Each row was made from one small tree. Brackets hold a mark, then the marks that hang from it, in the order of their numbers. Every link used is in the known rows. Write each row's tree.
Known rows
{Z555 {Z224 {Z598 Z775}}}: [-0.41  1.58  1.65  0.02 -0.16  0.33  2.08 -0.31 -1.36  0.75 -2.73  1.62
  1.33 -0.71 -1.08  0.03 -0.23  3.40  1.58 -0.69  0.66 -1.37 -1.81  1.53
 -0.39]
{Z598 Z775 {Z964 {Z225 Z827}}}: [-0.27  1.36  2.74 -1.56 -1.33  0.00  1.90 -0.65 -2.07  0.07 -3.51  0.54
  0.94  0.76 -0.68 -0.85  0.25  3.74  1.88 -0.88  1.24 -1.78 -0.61  0.38
 -0.94]
{Z555 {Z224 {Z598 Z775 {Z964 Z225}}}}: [-0.49  1.91  2.24 -0.81 -0.54  0.13  2.36 -0.61 -1.38 -0.35 -3.73  2.11
  0.88  0.49 -0.66 -0.37  0.87  4.01  1.99 -2.26  0.49 -1.83 -1.28  1.33
 -0.92]
{Z598 {Z224 Z555} Z775}: [-1.37  0.76  1.25 -2.21 -1.24 -0.24  2.38 -0.34 -1.35 -0.06 -3.41  2.24
  1.29 -0.80 -0.62 -0.86 -0.51  4.46  2.00  0.40  1.54 -0.99 -1.70  0.97
 -2.13]
{Z224 Z555 {Z598 Z775 {Z964 {Z225 Z827}}}}: [-1.42  1.62  1.40 -1.28 -2.11 -0.27  2.46 -0.20 -2.29  0.20 -3.09  1.85
  2.57  0.75 -0.38  0.30  0.28  5.98  2.93 -0.35  1.66 -1.26 -1.27  0.81
 -0.81]
{Z598 Z224 Z775 {Z964 {Z225 {Z827 Z934}}}}: [-0.74  1.31  2.67 -1.58 -1.02 -0.61  2.37 -0.54 -2.46 -1.70 -3.83  1.47
 -0.35  1.01 -0.46 -0.48  0.70  4.18  1.40 -1.93  2.09 -1.55 -0.63  2.07
 -2.45]
{Z555 {Z224 {Z598 Z775 {Z964 {Z225 {Z827 Z934}}}}}}: [-0.28  2.21  2.37 -0.65 -0.99 -0.46  2.74 -0.46 -2.81 -0.95 -3.20  1.57
  0.64  1.13 -1.02  0.61  0.92  4.35  1.65 -2.37  1.39 -1.19 -1.29  2.61
 -0.97]
{Z224 {Z598 {Z964 {Z225 {Z827 Z934}}}}}: [-0.42  1.33  0.68  0.34 -0.71  0.06  1.90 -0.32 -2.98 -0.45 -2.06 -0.14
  2.34  1.29 -0.97  1.11  0.61  4.72  1.84 -1.82  1.52 -1.41 -0.76  2.33
 -0.18]
{Z964 {Z225 Z827}}: [ 0.37  1.27  1.37 -0.72 -0.09  0.88  0.24 -0.77 -2.61  0.79 -1.70 -1.69
  2.53  0.26 -0.82 -0.10  0.36  3.34  1.25 -0.76  0.85 -1.37 -0.20  1.22
  0.65]
{Z225 Z827 Z964}: [ 0.17  0.21  1.70  0.03 -1.38 -0.27  2.13 -0.42 -2.98  1.01 -2.30 -1.18
  2.54  0.14 -1.92 -0.36 -1.19  4.75  0.38  0.62  1.09 -1.01 -0.25  1.01
 -0.30]
{Z555 Z224}: [ 0.57  0.89  1.55 -0.98 -0.12  0.04  1.44 -1.04 -2.15  0.73 -2.02  0.16
  1.52 -0.56 -1.86 -0.84 -0.17  3.01  1.19 -1.18 -0.10 -1.27 -1.14  1.46
 -0.50]
{Z565 {Z663 Z348}}: [ 0.03  1.42  1.06 -0.10 -0.18  0.55 -0.64 -0.60 -1.79  1.57 -1.44 -0.53
  1.78 -2.16 -1.30  0.08  0.78  2.89  1.52 -0.92 -0.32 -0.81 -2.14 -0.08
 -0.83]
{Z598 Z224 Z775 Z964}: [-1.15  0.47  2.28 -1.59 -1.22 -0.73  2.67 -0.34 -1.02 -0.33 -4.27  2.28
 -0.07  0.16 -0.86 -1.54 -0.37  3.93  1.61 -0.75  1.37 -1.91 -1.26  0.61
 -2.93]
{Z663 {Z348 Z934}}: [-1.18  0.34  1.38  0.12 -0.69  0.27  0.86 -0.38 -1.74  1.88 -2.06  0.90
  2.68 -0.83 -2.68 -0.89  1.71  1.42  0.97 -1.40 -0.05 -0.71 -2.30  0.11
 -0.26]
{Z934 Z827}: [ 0.55  0.54  0.30  0.75 -0.15  0.45  1.06 -1.52 -2.82  1.12 -1.29 -0.68
  2.29  0.18 -0.67 -0.54 -0.51  2.67  1.17  0.69  1.03 -1.04 -0.80  0.27
 -0.41]
{Z224 Z555 {Z598 Z775 Z964}}: [-1.54  0.80  0.72 -0.96 -2.02 -0.28  3.35 -0.23 -1.29  0.36 -3.44  2.81
  2.48 -0.23 -0.89 -0.10 -0.40  5.27  3.09  0.33  1.57 -1.28 -1.98  0.37
 -1.50]
{Z225 {Z827 Z934} Z964}: [ 0.25  0.21  1.61  0.38 -1.36 -0.35  2.80 -0.53 -3.33  0.04 -2.19 -1.21
  2.24  0.26 -2.02  0.26 -0.77  4.36  0.10  0.04  1.49 -0.65 -0.58  1.99
 -0.53]
{Z348 Z663 {Z934 Z827}}: [-0.20  0.73  0.15  1.67 -2.01 -0.43  2.17 -1.55 -2.75  2.11 -0.43  1.25
  3.74  0.20 -2.16 -0.63  0.17  2.27  1.00 -0.32  1.95 -0.75 -0.41  0.27
  0.70]
{Z565 {Z598 Z775 Z964} Z663}: [-0.07  1.54  2.17 -0.88 -2.23  0.23  1.29  0.03 -1.31  1.61 -2.41  1.23
  0.60 -1.15 -0.27 -0.73 -0.96  2.69  1.93 -0.11  0.93 -0.92 -0.90 -0.82
 -1.10]
{Z224 Z555 {Z598 Z775 {Z964 Z225}}}: [-1.31  1.61  0.80 -1.20 -1.49  0.45  2.62 -0.53 -1.34 -0.38 -3.67  2.28
  2.63 -0.06 -0.18 -0.01  0.58  5.03  3.28 -0.82  1.43 -1.41 -1.58  0.52
 -0.94]
{Z775 {Z598 {Z224 Z555} {Z964 Z225}}}: [-1.52  1.70  1.52 -2.31 -1.04 -0.37  2.35 -0.68 -2.59 -0.71 -3.30  1.61
  1.62  0.46  0.02 -0.06  0.23  6.32  1.90 -1.54  0.02 -1.22  0.06  1.02
 -2.60]
{Z565 Z663}: [ 0.76  1.31  0.40 -0.17 -0.42  0.47  0.26 -0.53 -1.93  1.54 -1.04 -0.99
  2.13 -1.70 -0.73 -0.28 -0.65  3.63  1.17 -0.09  0.31 -1.02 -1.05  0.45
 -0.26]
{Z565 {Z598 Z224 Z964} Z663}: [-0.16  1.09  1.36 -1.19 -1.60 -0.73  0.46  0.06 -2.06  1.18 -1.97  0.85
  0.61 -0.82 -0.37 -0.80 -1.18  4.17  1.65 -1.08  0.69 -1.03 -0.51  0.23
 -1.58]
{Z224 {Z598 Z964}}: [-0.60  0.52  0.39  0.46 -0.80 -0.09  2.22 -0.19 -1.45  0.80 -2.53  0.87
  2.41  0.13 -1.52  0.21 -0.39  4.45  2.01 -0.67  0.93 -1.80 -1.34  0.86
 -0.74]

Which tree is each row?
[-0.44  2.16  2.67 -0.97 -0.85 -0.56  2.22 -0.36 -2.32  0.11 -3.29  1.74
  1.03  0.86 -0.86 -0.20  0.56  4.76  1.95 -2.01  1.04 -1.74 -1.16  1.57
 -0.65]
{Z555 {Z224 {Z598 Z775 {Z964 {Z225 Z827}}}}}
[-0.91  1.28  2.97 -2.01 -1.04 -0.62  1.88 -0.36 -2.05 -0.63 -3.89  1.36
  0.02  0.87 -0.34 -1.13  0.23  4.63  1.58 -1.33  1.49 -1.81 -0.51  1.03
 -2.24]
{Z598 Z224 Z775 {Z964 {Z225 Z827}}}
[-1.27  1.34  2.26 -2.57 -2.01 -0.93  3.06 -0.60 -2.99 -1.97 -3.84  2.39
  0.69  0.84 -0.42 -0.29  0.52  5.54  2.28 -1.45  2.08 -0.81 -1.01  1.91
 -2.91]
{Z598 {Z224 Z555} Z775 {Z964 {Z225 {Z827 Z934}}}}
[-1.40  1.09  1.99 -3.11 -1.45 -0.35  2.52 -0.81 -1.61 -1.40 -4.35  2.94
  0.92  0.08  0.04 -1.25  0.40  5.08  2.60 -1.08  1.32 -1.50 -1.21  0.55
 -2.83]
{Z598 {Z224 Z555} Z775 {Z964 Z225}}
[-0.81  1.60  1.53 -0.25 -0.57  0.86  2.03 -0.36 -0.68  0.00 -3.59  1.50
  1.65  0.23 -0.08  0.01  0.77  3.64  2.39 -1.21  1.39 -1.95 -1.27  0.64
 -0.49]
{Z224 {Z598 Z775 {Z964 Z225}}}
[-1.01  0.83  1.30  0.15 -1.26  0.01  2.81 -0.18 -0.70  0.70 -3.42  1.90
  1.46 -0.06 -1.00 -0.12 -0.34  3.94  2.19 -0.15  1.40 -1.93 -1.77  0.49
 -1.05]
{Z224 {Z598 Z775 Z964}}
[-1.53  1.25  0.75 -1.37 -0.57 -0.41  2.03 -0.36 -2.47  0.33 -2.22  1.17
  1.94 -0.55 -0.47  0.48 -0.63  5.77  1.32  0.10  0.20 -0.73 -0.52  1.25
 -1.83]
{Z775 {Z598 {Z224 Z555}}}
[-0.55  0.54  2.45 -1.01 -2.06  0.55  1.97 -0.03 -0.95  1.01 -3.29  1.52
  0.79 -0.16 -0.98 -1.06 -0.62  1.90  2.13 -0.06  1.23 -1.29 -0.97 -0.46
 -0.84]
{Z565 {Z598 Z775 Z964}}
[-1.87  0.94  1.17 -1.93 -1.74 -1.21  2.95 -0.45 -2.48 -0.16 -3.08  2.00
  1.39  0.18 -0.69  0.01 -0.45  6.57  1.73 -0.59  0.11 -1.18 -0.57  0.83
 -3.13]
{Z775 {Z598 {Z224 Z555} Z964}}
[-1.57  0.43  1.76 -2.67 -2.18 -1.19  3.40 -0.49 -1.40 -0.71 -4.18  3.16
  0.72 -0.13 -0.77 -1.46 -0.51  5.33  2.53 -0.26  1.35 -1.29 -1.62  0.53
 -3.49]
{Z598 {Z224 Z555} Z775 Z964}
[-0.52  1.85  1.85 -0.89 -0.36  0.71  1.71 -0.75 -1.89  0.23 -2.70 -0.03
  1.56  0.43 -0.38  0.34  0.56  4.03  1.16 -1.52 -0.24 -1.65  0.27  0.42
 -1.03]
{Z775 {Z598 {Z964 Z225}}}
[-1.43  1.34  2.43 -3.14 -2.07 -1.08  2.45 -0.47 -2.57 -0.87 -4.02  2.16
  1.04  0.84 -0.23 -1.06  0.18  5.93  2.45 -0.79  1.66 -1.35 -0.89  1.01
 -2.47]
{Z598 {Z224 Z555} Z775 {Z964 {Z225 Z827}}}
[-1.35  1.09  0.24 -0.23 -1.24  0.63  2.49 -0.16 -1.20  0.86 -2.58  1.74
  3.02 -0.67 -0.64  0.40 -0.36  4.41  2.58  0.91  1.54 -1.03 -2.12  0.71
 -0.05]
{Z224 Z555 {Z598 Z775}}
[-0.90  0.85  1.04 -2.66 -1.02 -0.35  1.87 -0.88 -2.23 -1.16 -3.47  1.43
  1.99  0.24 -0.55 -1.11  0.38  5.63  2.40 -1.59  0.85 -1.49 -0.77  1.03
 -2.45]
{Z598 {Z224 Z555} {Z964 Z225}}
[-0.21  0.93  1.21 -0.33 -0.65 -0.85  2.46 -0.56 -2.10  0.52 -2.53  1.40
  1.76  0.39 -1.80 -0.17 -0.36  4.68  1.75 -1.92  0.07 -1.66 -1.47  1.48
 -1.29]
{Z555 {Z224 {Z598 Z964}}}
[-0.82  0.86  1.21 -2.43 -1.66 -1.07  2.46 -0.82 -3.72 -1.77 -2.92  1.13
  1.64  1.08 -0.79 -0.17  0.41  5.99  2.00 -1.80  1.47 -0.91 -0.64  2.28
 -2.56]
{Z598 {Z224 Z555} {Z964 {Z225 {Z827 Z934}}}}
[-0.92  1.84  2.20 -0.93 -0.65 -0.72  2.04 -0.36 -3.42 -0.95 -2.76  0.48
  0.28  1.58 -0.22  0.78  0.49  5.27  0.69 -2.08  0.67 -1.38  0.50  2.27
 -2.28]
{Z775 {Z598 Z224 {Z964 {Z225 {Z827 Z934}}}}}
[-0.20  1.45  2.47 -1.13 -1.26 -0.10  2.62 -0.67 -2.36 -0.93 -3.39  0.57
  0.58  1.02 -0.78 -0.23  0.74  3.26  1.63 -1.39  1.70 -1.38 -0.86  1.44
 -1.31]
{Z598 Z775 {Z964 {Z225 {Z827 Z934}}}}
[ 0.27  2.02  2.47 -0.49 -1.50  0.26 -0.62 -0.25 -3.53  0.66 -1.50 -0.57
  1.13 -0.42 -1.08  0.82  1.30  2.93  1.83 -2.39  0.35 -0.22 -1.19  0.52
 -0.67]
{Z565 {Z598 {Z964 {Z225 {Z827 Z934}}}} {Z663 Z348}}
[-1.21  0.06  0.98 -2.40 -1.65 -1.28  2.67 -0.58 -2.37 -0.48 -3.34  1.94
  1.63 -0.09 -1.34 -1.16 -0.81  5.91  2.28 -0.72  0.88 -1.25 -1.23  0.93
 -3.06]
{Z598 {Z224 Z555} Z964}
[-0.92  1.19  0.43 -0.97 -1.60 -0.39  1.86 -0.50 -3.12  0.40 -2.39  0.59
  3.72  0.85 -0.76  0.63  0.11  6.43  2.80 -0.97  1.28 -1.32 -0.92  1.16
 -0.16]
{Z224 Z555 {Z598 {Z964 {Z225 Z827}}}}
[-1.10  1.70  1.90 -1.27 -0.02 -0.07  1.77 -0.51 -1.98 -0.38 -3.19  0.95
  0.63  0.60  0.12 -0.07  0.30  4.78  1.02 -2.02 -0.06 -1.79  0.43  1.20
 -2.17]
{Z775 {Z598 Z224 {Z964 Z225}}}
[-0.21  1.36  0.50  1.33 -0.80 -0.37 -0.19 -1.03 -3.29  2.31 -0.44  0.51
  2.32 -1.18 -1.14 -0.53  1.44  2.04  0.75 -0.57  0.00  0.10 -2.07 -0.84
 -0.50]
{Z565 {Z663 {Z348 {Z934 Z827}}}}
[-0.67  1.32  0.21 -0.65 -1.62 -0.23  2.48 -0.48 -3.57 -0.77 -2.15  0.73
  3.24  0.81 -1.01  1.20  0.60  6.08  2.65 -1.50  1.56 -0.87 -1.13  2.25
 -0.66]
{Z224 Z555 {Z598 {Z964 {Z225 {Z827 Z934}}}}}
[-0.78  1.13  0.04 -1.05 -1.04  0.49  2.04 -0.63 -2.07 -0.09 -2.83  1.17
  3.63  0.27 -0.55  0.28  0.48  5.70  3.04 -1.18  0.94 -1.34 -1.16  0.95
 -0.60]
{Z224 Z555 {Z598 {Z964 Z225}}}
[-0.44  1.01  2.06 -1.84 -0.77 -0.80  1.12 -0.52 -2.75 -0.44 -2.93  0.24
  1.02  1.10 -0.82 -0.89  0.16  5.04  1.45 -1.94  1.10 -1.81 -0.18  1.42
 -1.66]
{Z598 Z224 {Z964 {Z225 Z827}}}
[-0.44  1.41  1.76 -0.60 -0.41  0.30 -1.45  0.10 -1.98  1.69 -1.52  0.43
  0.87 -2.11 -0.81  0.18  0.24  2.71  1.42 -1.17  0.09 -0.33 -1.52  0.26
 -0.97]
{Z565 {Z598 Z224} {Z663 Z348}}
